Each row was made from one small tree. The marks that hang from a mark follow it in brackets, in alphabetical order. Every link used is in the known rows. Write each row's tree.
Known rows
S(B(X) T(U)): 3.3  -2.0  -10.9  -9.3  40.1  30.6  -23.6  -35.5  -52.5  31.0  18.7  12.2  -15.1  -22.2  -8.4  -34.4  -5.6  6.9  -16.8  -9.4  -2.9  6.9  8.0
S(B): 13.4  -6.3  -6.0  -0.6  16.2  17.3  10.0  -19.9  -19.4  20.3  9.5  -3.1  -10.6  -14.4  -1.9  -33.8  -9.3  11.5  1.7  -1.2  15.6  -2.5  17.3
Z(B(X)): 13.2  -5.5  -1.3  0.6  32.6  -0.4  -2.2  -6.3  -23.3  13.8  28.6  12.3  15.3  -28.8  -23.4  -25.5  -6.0  44.4  -4.3  1.2  6.7  -15.2  9.2
S(T(U(B))): 8.2  -9.0  -5.3  -5.4  40.6  23.7  4.7  -29.5  -45.7  35.1  44.5  13.7  10.0  -31.9  -4.9  -20.5  -5.1  11.2  -5.1  -11.3  -1.0  10.1  9.8
U(B(X) N T): 40.5  -14.6  -4.9  -10.4  4.7  -32.4  2.0  3.2  -41.2  32.9  32.2  9.0  20.3  -28.9  0.3  -31.1  15.3  19.8  -23.0  -18.3  6.8  17.8  15.0
A(S U): 27.1  -4.5  -9.6  -12.2  -4.0  15.7  25.7  -27.5  -13.8  15.1  28.7  6.7  7.0  -27.5  -17.7  -25.4  1.5  21.8  22.4  20.6  9.9  -6.8  12.9
N(R(B)): 15.5  -2.2  -8.7  -17.1  12.6  1.8  21.8  -29.1  -13.5  27.9  46.0  -0.5  5.7  -4.0  -18.8  -23.7  17.1  40.4  -2.2  -9.0  2.2  0.8  17.9
C(Q): 9.6  -18.2  5.9  -13.1  11.6  -0.2  20.9  -13.3  -35.0  18.7  20.0  8.7  1.2  -31.9  -17.5  -31.3  -3.9  2.6  3.8  11.5  11.0  -8.5  11.3
U(B): 21.1  -14.8  0.7  -1.8  24.1  -4.0  18.7  -11.4  -20.3  19.4  35.4  -0.7  16.8  -26.9  -4.6  -24.8  -5.4  18.8  0.2  -2.0  8.9  2.8  17.5
N(R(B(X(Q(C))))): 19.3  -6.9  -9.5  -5.8  19.0  -6.3  -3.5  -25.0  -24.2  27.1  49.8  20.1  12.0  -13.7  -16.7  -35.6  31.6  60.3  -26.4  6.3  4.5  -3.3  14.0
T(U(B(X) N)): 35.1  3.5  -3.1  -8.8  23.4  1.0  6.5  -34.7  -31.8  37.8  37.3  10.1  16.8  -42.3  -5.6  -33.5  6.6  17.3  -9.8  -23.6  2.0  23.0  10.0
R(B(X)): 7.9  -8.7  -11.3  -10.5  25.5  -7.7  -5.0  -27.4  -19.2  19.2  26.1  -0.6  -0.5  -14.6  -25.5  -35.8  -2.4  34.3  -16.2  -3.2  0.0  -5.9  11.4
Z(B): 11.1  -6.3  -0.8  4.0  25.5  10.4  17.7  -7.5  -16.8  18.3  32.2  10.9  14.9  -25.3  -14.9  -20.1  -8.6  40.2  8.2  -1.5  13.7  -15.1  11.6
A(S(B(X) T(U(N)))): 22.4  2.8  -19.7  -22.3  24.4  39.9  -18.4  -37.4  -43.2  26.2  27.8  11.1  10.3  -37.0  4.2  -32.0  7.9  12.8  -0.9  -20.6  -1.9  13.2  6.1
X(B Q(C)): 15.7  -8.6  -3.8  17.9  30.1  11.4  1.0  -0.8  -23.8  31.5  11.3  32.4  10.6  -22.2  -11.0  -31.1  9.0  32.5  -19.0  19.0  19.7  -8.9  15.1
A(S(B(X(Q))) U): 28.0  -6.9  -19.4  -10.6  -0.6  10.4  -3.8  -29.0  -24.7  14.5  17.5  3.1  5.8  -17.1  0.0  -39.6  5.9  33.2  11.6  25.8  2.7  -7.8  8.0
Z(B(X(Q(C)))): 14.3  -11.9  -2.4  15.8  32.3  0.9  -10.1  -3.5  -28.5  18.4  35.0  31.5  23.0  -35.4  -13.4  -34.2  6.5  61.4  -17.5  14.0  15.8  -18.8  6.3
A(U(T)): 21.0  -11.8  -3.8  -2.9  -12.0  -9.2  28.3  -11.1  -32.6  33.3  20.8  14.9  -16.5  -11.1  -21.2  -27.0  1.9  14.2  1.2  19.4  13.6  -3.1  15.0
Q(C): 16.4  -10.8  7.3  8.2  21.7  15.0  13.2  -13.1  -19.9  21.2  28.0  28.3  -1.7  -36.6  -19.6  -32.6  3.5  20.6  -15.8  11.6  28.4  -6.4  19.5
A(U(N(R) T)): 49.3  2.0  -5.6  -15.0  -21.9  -17.9  33.4  -12.8  -30.3  48.6  36.3  15.3  2.6  -3.4  -13.6  -24.8  32.8  22.3  -1.4  1.6  8.9  11.0  17.0
S(B T): 7.4  -9.3  -9.8  -6.0  33.6  24.7  -8.6  -15.6  -38.7  26.1  17.2  1.2  -3.4  -7.4  0.3  -27.4  -4.5  7.1  -8.6  -3.1  4.4  -4.0  14.3
A(S(B(X)) U(N T)): 46.9  -7.4  -18.4  -27.2  -21.1  -3.5  2.7  -15.6  -35.9  24.9  18.7  8.4  -1.0  -16.7  4.6  -36.4  17.5  16.2  2.8  1.0  9.3  10.5  14.8
S(B T(U)): 1.5  -2.4  -10.9  -5.6  33.8  42.5  -3.9  -36.0  -45.6  35.1  22.5  10.8  -15.5  -18.6  1.3  -28.8  -7.5  3.2  -4.5  -12.2  3.4  7.2  10.5
R(B(X(Q(C)))): 9.1  -14.0  -11.7  3.9  26.0  -5.9  -12.9  -23.6  -24.1  23.8  32.8  18.4  7.7  -21.0  -15.2  -42.9  10.5  52.6  -28.4  11.3  8.7  -9.4  8.4
U(B(X(Q)) N T): 37.9  -14.8  -10.8  2.9  1.2  -34.9  -2.4  1.5  -42.8  39.5  31.7  10.4  31.7  -28.4  9.1  -35.4  19.8  35.8  -22.5  -10.1  3.3  13.3  6.6

Which tree is each row?
34.2  3.5  -3.5  -5.2  17.5  10.7  24.6  -35.4  -25.5  41.0  40.8  8.7  16.6  -39.6  1.3  -28.9  4.0  15.1  1.8  -26.0  7.9  23.3  12.5
T(U(B N))
28.4  0.2  -7.6  -12.4  41.8  8.2  -10.9  -29.5  -48.8  41.5  42.6  13.8  22.8  -34.3  -4.7  -26.8  9.4  13.0  -18.0  -22.8  -7.1  18.8  7.3
S(T(U(B(X) N)))
30.0  -23.0  -1.6  -9.1  -5.3  -21.8  28.0  -4.5  -36.3  28.9  36.2  9.6  -3.2  -11.0  -4.9  -24.3  4.2  16.2  -0.4  13.8  10.3  4.2  19.1
A(U(B T))
17.7  -26.5  -0.8  -6.2  10.6  -25.7  2.4  2.9  -44.1  20.7  31.2  9.8  5.0  -29.3  -9.0  -28.7  0.9  20.6  -19.0  -2.3  6.5  6.9  14.2
U(B(X) T)
53.7  -6.6  -14.6  -31.3  21.3  -6.8  -8.3  -17.8  -38.5  22.6  49.7  5.9  42.8  -23.4  1.6  -23.5  21.0  21.6  -1.0  1.4  -8.3  8.4  11.8
A(S(T) U(B(X) N))
21.6  6.5  -14.2  -9.7  29.1  37.2  -4.1  -36.9  -43.9  44.7  23.3  10.7  -2.2  -18.0  7.9  -30.8  4.5  2.9  -6.9  -24.5  3.4  15.4  9.8
S(B T(U(N)))
23.1  -19.8  0.3  9.4  31.4  -13.1  -9.3  -8.0  -31.7  19.5  38.5  19.5  25.4  -37.1  -3.0  -38.4  9.9  41.2  -25.6  14.0  11.5  -2.2  12.3
U(B(X(Q(C))))
47.3  -10.5  -2.6  -20.5  -0.5  -33.7  7.7  1.0  -41.4  37.7  48.0  9.5  25.9  -21.5  -1.2  -25.6  35.2  29.2  -21.4  -22.8  2.5  22.4  16.8
U(B(X) N(R) T)
46.9  -10.5  -3.4  -16.8  -6.6  -23.5  27.7  -0.2  -35.5  42.1  52.2  8.3  26.1  -17.9  7.3  -20.0  32.8  25.4  -9.8  -25.2  8.8  23.4  20.3
U(B N(R) T)
25.7  -17.6  -15.0  -23.1  -16.4  3.2  2.4  -14.7  -38.4  13.7  17.8  9.6  -15.9  -17.8  -3.6  -33.4  4.7  16.8  4.8  15.3  9.7  0.5  14.8
A(S(B(X)) U(T))
19.6  -14.3  -5.5  7.2  26.5  -17.7  -6.2  -11.9  -29.1  21.5  30.5  2.7  28.3  -29.1  -5.0  -34.7  1.5  38.4  -12.8  8.6  -0.2  -2.5  7.9
U(B(X(Q)))
31.8  18.1  -4.9  -7.1  5.9  21.0  29.4  -43.9  -21.9  49.2  39.7  15.7  7.1  -33.2  -15.5  -26.4  19.9  22.3  4.0  -24.5  6.9  20.2  11.2
T(U(N(R)))
52.1  1.0  -1.0  -15.6  13.8  -12.7  25.1  -15.1  -18.0  35.3  52.6  -0.3  38.0  -18.5  3.3  -21.5  29.6  28.1  -1.9  -22.5  5.3  18.4  20.0
U(B N(R))
26.2  0.5  -13.3  0.1  38.2  7.0  -15.2  -29.6  -50.0  48.4  42.3  15.1  33.2  -32.9  2.6  -31.1  13.0  26.8  -18.5  -14.4  -10.3  14.2  0.1
S(T(U(B(X(Q)) N)))
6.0  -7.4  -18.0  1.9  22.2  -9.9  -8.3  -28.1  -20.3  24.9  25.5  0.8  9.7  -13.1  -16.6  -39.7  2.2  49.0  -15.8  5.7  -3.1  -9.5  5.0
R(B(X(Q)))
32.6  -2.2  -18.7  -10.6  -10.1  -25.6  4.3  -13.4  -34.5  47.1  41.2  11.4  18.0  -7.5  -5.1  -33.1  38.3  51.8  -22.7  -16.3  -1.8  11.4  8.0
U(N(R(B(X(Q)))) T)
36.6  -14.1  -7.3  -19.0  2.9  2.8  26.5  -21.4  -17.5  10.7  45.3  0.9  20.7  -27.2  -1.1  -22.8  3.1  23.1  21.2  14.3  6.9  0.5  17.8
A(S U(B))
41.8  9.0  -2.5  -17.7  19.7  -0.7  12.5  -37.4  -32.4  41.0  50.6  11.6  21.5  -36.0  -7.2  -28.4  24.1  26.9  -8.6  -27.5  -2.2  27.4  12.9
T(U(B(X) N(R)))
30.0  15.2  -11.3  -19.5  13.5  7.8  10.4  -50.3  -24.6  45.2  44.9  11.2  6.3  -23.9  -17.7  -32.3  23.8  35.3  -9.3  -28.8  -3.4  21.4  9.1
T(U(N(R(B(X)))))
4.5  -7.7  -11.0  4.2  40.3  32.7  -32.7  -31.8  -57.0  36.0  25.2  30.2  -7.2  -28.0  2.6  -42.3  6.6  24.9  -30.0  5.2  5.1  2.8  5.2
S(B(X(Q(C))) T(U))
7.2  -8.6  -10.0  3.8  42.7  12.0  -14.8  -29.0  -52.6  37.9  41.2  16.4  19.9  -34.0  -4.2  -29.4  2.3  27.1  -15.5  -0.9  -9.4  6.5  1.5
S(T(U(B(X(Q)))))
28.6  10.6  -12.1  -22.2  31.8  24.2  -19.2  -37.5  -50.3  45.3  33.0  12.5  1.7  -15.2  -1.8  -31.1  22.4  14.8  -18.9  -26.3  -7.0  19.7  10.1
S(B(X) T(U(N(R))))
29.4  -21.9  -7.6  -0.6  -2.9  -33.8  6.3  -5.1  -43.3  31.6  32.3  12.5  7.5  -13.4  -4.8  -33.7  10.5  33.3  -11.6  23.3  1.5  0.4  10.7
A(U(B(X(Q)) T))
40.5  8.4  -7.8  -5.9  14.9  -3.4  8.0  -38.2  -33.6  46.9  50.4  13.5  31.5  -34.8  0.9  -31.6  27.7  41.1  -8.7  -19.5  -5.9  23.5  6.1
T(U(B(X(Q)) N(R)))
37.2  -0.7  -3.3  4.7  24.4  2.6  -1.4  -32.4  -36.6  41.0  43.9  28.5  23.9  -49.0  3.5  -41.2  18.6  34.7  -22.1  -11.0  10.2  19.3  7.6
T(U(B(X(Q(C))) N))
9.8  -5.0  -8.3  13.7  28.5  -2.7  -6.1  -7.6  -25.3  20.9  27.6  14.5  25.8  -28.3  -15.8  -30.1  -1.7  58.7  -5.1  9.4  3.7  -19.6  1.7
Z(B(X(Q)))
28.2  15.2  -17.5  -7.5  10.0  5.3  6.5  -50.4  -26.6  51.4  43.9  12.6  15.2  -22.6  -10.6  -36.1  28.2  48.7  -9.7  -21.2  -6.5  16.6  3.1
T(U(N(R(B(X(Q))))))
